Known rows, with every way that one mark hangs from another
guzil(podo(repi) sovig(zoki)): [-10  10  29  -7   0 -15 -21   4   3   7  -5   0 -11   4  -8   6  25 -17
 -10 -44  -6  17  -2   0   2  -5 -13  15 -18 -10  -1]
zuvur(sovig(zoki)): [-17  22  18   4   1   7   2  13  -4 -21  18  -2 -13   6  -2  11   2 -13
 -10  12   5  -9  -8   5 -12  -5   2  10  -1   2  23]
guzil(kozil(kimo) podo(zoki) sovig): [  7  14  37 -13  15 -43   8   3  -1  18 -23   4  -9   9 -36  10  33 -29
  -2 -16  -6   8 -32  -2  17  30  -6  29 -37   6  -8]
zoki(sovig): [  1   2 -10   7   4 -28  18   1  12  -9   7 -23  -8  -2  -7  -1  -2   0
   6  -7  -2  -3  -4  -1   0 -11  12  12   0  -7  -6]
zoki(podo): [ -2  17   6  -5   7 -14  -5  11   9  -2  -5  -5  -9  -8 -11   4  10  -1
  -1 -34   1   1  15   0   4   3   1   2  -2  -8   3]
zuvur(sovig): [ -3  18   6   0   0  16  -5   7   2 -16  13   5  -4  -1   8   9   0 -10
  -9   3   1 -16 -12   1  -5  -7   0   4   5  -2  14]
zuvur(sovig(guzil(kozil) zoki)): [-17  30  25  11   7  47  18  18  10  -3  11 -14 -18  15 -24   6  31 -15
  -2   7   9  -5 -23  12   0  14  13  19 -19   9  49]
zuvur(sovig(zoki(podo))): [-19  40  24  -2   8  -6  -5  26   4 -23  14  -6 -22  -2 -11  15  11 -14
 -12 -18   7  -9   8   4  -9   0   2  12  -3  -4  27]
zuvur(sovig(guzil(podo(repi)) zoki)): [ -8  38  17   2   4  40 -50  19   7   1  21  -9 -15   4 -10   6  25 -18
   1 -18   2  10  -7  11   4   3  -5  11 -17  -8  29]
sovig(guzil(podo(repi)) zoki): [ -5  17  11   1   3  22 -42  12   7  16   6 -16 -13   4 -17  -5  25  -8
   9 -25   0  27   6  10   8  10  -5   9 -21 -10  19]
zuvur(sovig(guzil zoki(podo(repi)))): [ -9  34  13  -4   4  37 -27  30  18 -10  10  -6 -25   9 -11  12  29 -19
  -5 -22   7   5   4  11   2  -2   8  18 -13 -11  36]
kimo(kozil(guzil(podo(repi zoki)))): [ 19   4  15 -29  -3  -8 -58   1  -4  22   5  -3   0  -8  16  13  13 -29
   4 -30  -6   9   7   9  14  -5  -9  14 -10 -46 -14]
kozil(guzil(sovig) kimo): [  3   9   4 -17   0  -9  21  -9   3  18  -9  -3   0   9 -14  19 -11 -22
 -11  25  -7   2 -19  11   6 -12   8 -10 -14  -4 -29]
kimo(kozil(guzil)): [  2   9   6 -16  -6   4   2  -4  -1  17   9  -6   3  -6   7  15 -11 -10
   2  -6   2   5  10  11  -1  -8   9  -6   3 -30  -8]
kozil(guzil kimo): [  6  13  -5 -17   3   0 -11 -10  -4  19   1 -12   2   1 -14  14 -12 -18
  -4  47  -6   2 -10  15   3   0   7 -21 -11 -16 -24]
zoki(podo(repi) sovig(zuvur)): [ 14  28   0  -1  15 -42 -35  10  28  -8   2 -45  -5  -4 -46   2  17  -9
 -14 -36  -2   6  16  -3   1 -16  18  11  -5 -52 -14]
kimo(kozil(guzil(podo sovig))): [ -5  27  26 -16  -3 -16   9  -4   4  25   2  -6   1 -10  -1  17  -6 -14
  -2 -56  -1  13   7   7   8 -12   0   0  -5 -25 -13]
guzil(kozil podo(repi zoki) sovig): [ 11  -3  36 -15   7 -22 -25   3   6  13 -24   9  -6   8  -6   6  52 -29
  -3 -51 -11   1 -22  -7  21   8 -15  38 -30  -5  -4]
kozil(guzil(podo(repi zoki)) kimo): [ 24   8   4 -29   6 -18 -74  -4  -6  23  -5  -7  -1  -3  -6  13  11 -34
  -1  16 -15   2 -10  12  18   4 -12   0 -24 -30 -31]
guzil(kozil(kimo)): [  2  11  12  -9  11 -13   0  -5  -3  17 -11   2  -3   8 -30   9  23 -17
  -2  29  -2   3 -27   1   4  34   6  -3 -23  -4   1]
zuvur(sovig(zoki(podo(guzil)))): [-21  34  24   3   3   6   1  30  15 -27  12  -2 -20   3  -8  29   7 -25
 -22 -11   1  -5  -6  17  -3   0  -2  18 -15  -9  22]
sovig(guzil zoki(podo(repi)) zuvur): [  1  37  14   2  12  10 -33  23  23   5   1 -39 -10  11 -60  -3  22  -8
 -12 -22   9  27  22   9   2   2  16  10 -16 -34  20]
podo(zoki): [ 10 -15   5  -3   0 -10   6   8  -4  -7  -5  -1  -3   7   3   0   3  -9
   2   3  -2  -6  -3  -2   5  -1  -2  24  -5   5   1]
podo(guzil repi(zupep) zoki): [ 17 -47  13  -8   0  38 -28   7  11 -20  -3   7   2  30  15  17  10 -39
  -9  14 -13 -10 -29  17   9 -15 -22  15 -19 -18 -17]
kimo(kozil): [ -2   1   9  -8  -4  -4  12   2  -3   7   7  10  -3   1   4   8  -1  -5
   3 -19   7  12   8  -3  -4   8   6   6   3 -21   6]
zupep(repi): [-11   3  -8  -6  -4  11 -12  -2  12   6  16  -4   0  -2   5   5  -7  -2
  -5  -3  -5  30 -22  -7   4   1  -9   7   4  13 -11]
guzil(podo sovig): [ -6  18  21   0   4 -19   3   2   5   9  -7   0  -2  -6 -10   1   8  -6
  -3 -49  -3  10  -5  -3   6  -1  -9   6 -10   4  -5]
kozil(guzil(podo sovig) kimo): [ -1  32  14 -17   7 -22  -5  -8   2  27  -8 -11   0  -4 -24  15  -5 -20
  -7  -5  -9  10 -14  13  10  -1  -2 -13 -20  -9 -28]
podo(guzil(kozil) repi zoki): [ 14 -32  15  -9  -1  11 -25   6  12  -1 -18  13  -2  18   8  17  37 -35
 -13   9 -11  -2 -34   6  19  11 -10  37 -33 -15  -3]
kimo(kozil(guzil(podo))): [ -1  30  14 -15   0  -5 -27  -3  -3  26  11 -12   3 -18  -2  10  -6 -10
   5 -30  -1  11  14  11   4   1  -1 -11  -1 -36  -7]
kozil(kimo): [  4   7  -2  -9   5  -9  -2  -2  -5   9  -2   5  -3   5 -21   7  -3 -12
  -2  30  -1   8 -12   3   0  18   5  -9 -11  -7 -12]

Rows
[ -3   5  17 -16  -9   0  36  -4   7  18  -1   2   1   4   5  20  -9 -15
  -6 -27   2   6   1   7   2 -20  10   6   0 -19 -11] | kimo(kozil(guzil(sovig)))
[ 18  16  -6  19  11 -18  27  16  25 -10   5 -58  -8  15 -55 -12  -2  -2
   6   1   7   5  -4   5   8 -13  31  37  -9 -14   5] | podo(zoki(sovig(guzil zuvur)))
[ 10  19  12 -27   4 -13 -45 -12   4  33 -11  -2   1  -1 -15  20   9 -30
 -12  -7 -15  13 -16  10  15  -8  -8 -13 -23 -26 -34] | kozil(guzil(podo(repi) sovig) kimo)
[ 20 -17  22 -12  11  13 -67   5  -3  -6   0  -1   3  10   1   1  23 -28
   6 -25 -14  -7 -12   8   8  -5 -27   3 -12 -19 -13] | guzil(podo(repi(zupep) zoki))
[  3  52  23  15  20  15 -31   7  17  25  -1 -44   7  -4 -70 -14  26   0
   0 -29   7  17  -5   9  11  26  11   2 -22 -16  19] | sovig(guzil(kozil podo) zuvur)
[ 22  18   7   2  15 -55 -58   9  13  -5   4 -45   0  -4 -38  -6  16 -15
  -8 -25  -7   5   0  -3   9 -13   4  29 -13 -46 -19] | guzil(podo(repi zoki(sovig(zuvur))))
[ 10  16  11 -13   5 -48  -1   5   3   8  16 -36  -9 -13  -2  11  -3 -17
  16 -36  -2   3   5   9  10 -12   8  28  -6 -33 -15] | kimo(kozil(guzil(podo(zoki(sovig)))))
[ 10   4  15  17  13 -37  21  10  25 -17  -4 -47  -2  14 -51   9  15 -23
 -18   9  -1  -4 -32   8   9   0  17  45 -29 -27  -9] | podo(guzil(kozil) zoki(sovig(zuvur)))
[-13  35  26 -14   7 -26   0  -2  -4  23   0 -21  -8   1 -31  15  -2 -25
 -10  -2  -6  17 -12  16   3  -1  -2  -7 -25 -10 -17] | kozil(guzil(podo sovig(zoki)) kimo)
[  4   8  13 -21  11  -5 -40   7  21  14 -20  11  -9   9 -28  28  41 -38
 -16   3  -9  11 -26  12  16  33  -3   5 -43 -32  -9] | zoki(podo(guzil(kozil(kimo)) repi))
[  6  48  -5  18  19 -22  14  21  37  -2   6 -64 -13   0 -69  -9   5   5
   2 -37  10  11  17   8   4  -8  34  14  -7 -26   9] | zoki(podo sovig(guzil zuvur))
[  2 -16  25 -10   4  26  -7  10  29 -14 -13  10  -3  24  -3  26  18 -35
 -19 -43 -12  -2 -18  17   8 -21 -19   3 -20 -19 -19] | zoki(podo(guzil(sovig) repi(zupep)))
[-13  23  28  12   5 -27  27   8   8  -6  -1 -26   1  13 -50   2  -5  -4
 -27  -8   7  16   1   1 -11 -15  12  14 -10 -11   3] | guzil(sovig(zoki zuvur))
[ 22 -14  16  -6   9  45 -50  12   7   2   2 -12  -3  19 -10  -7  26 -24
  16 -23  -7   2 -10  15  15   0 -19   8 -16 -11   5] | sovig(guzil(podo(repi(zupep) zoki)))
[  9  36  10   7  18  12   1   3  14  25  -8 -32   2  17 -83  -2  17 -10
  -7  34   8  20 -24  10   6  33  27  -3 -29 -17  10] | sovig(guzil(kozil(kimo)) zuvur)
[ -5  22  20  -1   7 -13 -43  20  22  -9   0 -27  -5   6 -45  17  14 -22
 -33 -10   0  20   8  14  -1  -1   2  12 -22 -47  -1] | sovig(zoki(podo(guzil repi)) zuvur)
[ 19   5  22 -22  14 -26 -63   1  -5  22 -16   8  -6   5 -23   9  48 -35
   1   3 -10   6 -28  -2  18  36 -12  18 -37 -21  -9] | guzil(kozil(kimo) podo(repi zoki))
[ -2   7  24  -9   9 -18  34  -5   5  19 -21   9  -6  16 -35  15  24 -22
  -9   4  -2   8 -34  -1   7  21   8   9 -27   4  -6] | guzil(kozil(kimo) sovig)
[  1  30  21  -9  17 -24 -35  -4  -4  27  -9  -4  -3  -6 -40   5  28 -17
   3   3  -4  11 -22   3   8  42  -6  -7 -29 -11  -4] | guzil(kozil(kimo) podo)
[ 18  -4   2  -7   8 -41 -42   7   8  -5   1 -20 -11  -5  -1  -2  22 -17
  11 -32 -11  -2  -3  -6  14  -8  -8  34 -14 -22 -14] | guzil(podo(repi zoki(sovig)))
[  5  -6  29  -9   7  14 -41  -3   8   4  -5   4   5  11  -4   5  21 -24
  -5 -49 -12   0 -16   7   5 -17 -25  -6 -10 -13 -16] | guzil(podo(repi(zupep)) sovig)
[ -5  30  14   8   7  54  12  10  14   1   4  -5  -9  11 -15   5  27 -11
   3   2   6 -11 -27   8   8  12  12  14 -13   9  36] | zuvur(sovig(guzil(kozil)))
[ -1 -18  21  -7  -4  16   7  -3  23   7 -22  19   0  19   2  24  35 -32
 -24 -15 -10   6 -37   5  16  -1  -8  24 -33  -9  -8] | podo(guzil(kozil sovig) repi)
[ 18  14  26  -5   8 -33 -41   8   9   5 -14 -13   7   6 -35  -1  17 -20
 -22 -40  -5  11  -2  -6  12 -12  -6  29 -17 -30 -16] | guzil(podo(repi zoki) sovig(zuvur))
[  5 -19  20   1   2   2  16   8   9  -5 -14   4  -2  14  -4  14  24 -26
  -8   7  -5  -5 -32   8  15  17  -5  35 -29  -1   4] | podo(guzil(kozil) zoki)
[ -2  24   9  -2  19 -44  19   9  30   1 -10 -24 -19   4 -46  25  25 -29
  -6  -6  -7   6 -28  12  12  28  15  18 -39 -21 -11] | zoki(podo(guzil(kozil(kimo))) sovig)
[ 20 -25  -8  -6   1 -32  -8   5  10 -14  -1 -12 -12   9   7   3  16 -18
   4  -3  -7  -4  -9  -6   9 -20   5  38  -8 -15 -12] | podo(repi zoki(sovig))
[ 11  31  28  -4   8 -31 -10   4   7   9  -8 -40  11  -3 -37   1  -5 -16
 -18 -29  -4   1  -1  11  12 -24  -1  14 -11 -20 -26] | kozil(guzil(podo(zoki) sovig(zuvur)))
[ 16  -2  18 -22  -1 -11 -35  -1   5  15 -14  -5  -1   0  12  10  16 -29
  -7 -35 -14  -2  -6   6  20 -25 -14  19 -17 -15 -26] | kozil(guzil(podo(repi zoki) sovig))
[  6  12  13 -18  -1   0 -37  -8   8  23  -7  -6   4  -8   7  10  13 -20
  -9 -43 -13   4  -4   8  15 -25 -13  -4 -11 -18 -25] | kozil(guzil(podo(repi) sovig))
[  5  17  27 -20  12 -23 -33  -7   7  31 -21  14  -1   5 -31  15  44 -31
  -8 -21 -10  16 -32  -2  15  24  -8   6 -38 -16 -13] | guzil(kozil(kimo) podo(repi) sovig)
[  1  36  15  -2  17  12 -12   3   7  34  -8 -14  -7   2 -50   0  32 -14
  15   0   1  17 -23  10  16  47   6  -3 -35  -1  12] | sovig(guzil(kozil(kimo) podo))
[  6  59  20   5  24   2 -33   4  12  33  -5 -38   4   2 -92  -6  23 -11
  -1   6   6  25 -16  11  10  43  16  -5 -34 -21   9] | sovig(guzil(kozil(kimo) podo) zuvur)
[-17  28  36 -19  -2 -26  41  14  11  10   2 -12 -18   1 -16  24   4 -19
  -9 -56   6  14  19  11  -2 -14  11  14  -7 -26   3] | kimo(kozil(guzil(sovig(zoki(podo)))))
[ -6  31  10  19   7  18  12  16  10   2  10 -41  -4  15 -60  -9  -2   2
  -9  13  12  23   8  11  -5   3  21   5 -10 -11  21] | sovig(guzil zoki zuvur)
[  5  55  14  23  24 -16  -9   7  28  14   4 -69  -2  -5 -77 -15  24   0
   6 -34   4  14  -9   7  10  14  24  15 -23 -26  11] | zoki(sovig(guzil(kozil podo) zuvur))
[  1  17  34  -3  18   0 -56  15  13 -14   5 -35   0  15 -54   4  19 -22
 -23 -18   0   4  11  13 -11 -13  -3  -9  -8 -47   1] | sovig(zoki(podo(repi(zupep))) zuvur)
[ 25  -4  -1   1   8 -41 -26   7  15 -14   3 -40  -1  10 -31  -3  10 -15
 -11   7  -4   0  -3  -5   5 -22  14  32  -9 -41 -17] | podo(repi zoki(sovig(zuvur)))
[ 10  16  27 -13  17 -34 -24   4  -8  18 -13  -4  -8   1 -35   4  33 -26
   5   3  -4   5 -26   2  15  43  -7  17 -33  -7  -2] | guzil(kozil(kimo) podo(zoki))
[  5  35  28   4  13  29 -11  20   9   1   2 -11 -13   4 -19   0  37 -20
  11 -25   3  -9 -26   8  17  23  -2  33 -22  12  35] | zuvur(sovig(guzil(kozil podo(zoki))))
[-15  29  10  12   1  45  19  22   7 -13  19 -12 -18  13 -12   6   3  -9
  -1  10   9   0  -8  14  -4  -1  11  14  -6  12  40] | zuvur(sovig(guzil zoki))
